Each row comes from the steps of one walk. Every step used is in the known rows, and no mark comes twice. Write the walk behind each row, first mark first.
In the rows, 128 means zero.
Known rows
ninufa > remuv > pugot > misor > vila: [ 89 119 129  75 149  98  85 159 139 142 108 145 166  26 118  79 186 117]
ninufa > remuv > mibe > misor > vila: [110 107 136 110 135  85  92 143 126 143 102 124 177  73 152  80 154 142]
mibe > misor > pugot > remuv: [122  79 135 109 143 123  86 119 117 112 103 164 141  72 113  47 153 124]
mibe > misor: [118 101 163 113 137 132 110 138 105 116 136 136 154 117 128  72 104 147]
ninufa > misor > pugot > remuv: [ 99 101 114  90 138 137  95 147 108 149 132 161 125  39  97  84 168  99]
vila > misor > pugot > remuv: [132  84 127 109 158 144  93 112 131 121 123 171 118  82  88 110 128 108]
vila > misor > pugot > remuv > mibe: [140  87 135 104 177 107  97  96 159 127 120 146 123  56 105 115 139 119]
misor > pugot > remuv > mibe: [124 109 133 105 166  73  93  98 150 119 113 150 128  37 108 102 166 116]
ninufa > remuv > pugot > misor: [ 86 115 125  61 170 123 104 166 161 137 129 139 143  33 130  82 187 131]
vila > misor > pugot: [144  92 146 128 142 135 116 117 122 110 145 157 113  89  89 123  89 117]
remuv > pugot: [120 142 159  95 166  92 115 123 150 115 141 136 128  72 104 111 127 134]
vila > misor: [129 105 153 113 152 154 117 131 119 126 156 143 129 126 102 136  80 129]
remuv > vila > misor: [124 125 172 107 168 119 100 118 145 136 153 125 157 115 105 142  78 136]
pugot > remuv > mibe: [109 122 140  91 176  93  93 112 148 134 124 136 146  75 121 115 158 127]
remuv > ninufa > misor: [ 81 150 126  77 162 118 121 155 108 157 151 118 122  67 119 100 149 139]
ninufa > remuv > pugot: [100 140 120  83 167 108 111 150 164 131 133 142 121  60 123 119 166 133]
mibe > remuv > pugot > misor > vila: [109 105 151  85 160  76  72 130 133 125 107 151 186  67 108  31 150 121]
ninufa > remuv > mibe > misor > pugot: [123  89 126 111 147  90 111 135 153 124 111 133 135  41 151  72 161 144]

Write each row's walk
[115 111 110  92 189 116  93 102 140 125 109 155 101  66  94 101 158 126] : vila > misor > pugot > remuv > ninufa
[107 117 165  74 168 107 107 138 147 119 137 132 149  45 112  75 148 133] : remuv > pugot > misor
[120 125 143  93 179  85  99 119 158 113 130 148 142 101 112  72 129 137] : mibe > remuv > pugot
[ 96 138 119  96 186  85  97 120 130 120 124 143 134 119 120  75 138 147] : mibe > remuv > ninufa
[116  96 152  90 172 105  92 115 142 131 111 126 164  83 144  63 155 149] : pugot > remuv > mibe > misor
[101 105 160 106 123 110  86 144  86 128 125 150 179  74 100  83 127 110] : pugot > misor > vila
[111 124 143 105 163  78  73 103 146 126 111 157 150  52  93 103 154 110] : misor > pugot > remuv > vila
[140  96 148 120 171  94  84 102 155 121 130 151 153 106 101  91  88 127] : mibe > remuv > vila > misor > pugot
[118  99 153 103 160  89  71 105 142 122  99 146 167  61 116  52 151 132] : mibe > misor > pugot > remuv > vila
[101 128 122  98 161  98 114 144 154 141 137 129 136  69 141 136 155 135] : ninufa > remuv > mibe
[107 104 123  86 156  99 100 131 137 154 129 136 130  13 115  88 178 109] : ninufa > misor > pugot > remuv > mibe
[ 84 145 115  78 189 102  89 118 130 131 113 145 124  85 110 102 176 135] : pugot > remuv > ninufa
[ 95 136 118  91 152  99 120 143 111 142 140 132 104  30 106  88 157 127] : remuv > ninufa > misor > pugot
[109 121 168  88 147  82  89 133 124 124 117 138 172  38  99  69 148 119] : remuv > pugot > misor > vila
[143  92 164 124 145  75 114 108 137 107 122 126 141  53 133  63 124 146] : remuv > mibe > misor > pugot
[110 109 135 109 121 126 119 153 101 139 153 147 119  46  99  97 128 108] : ninufa > misor > pugot
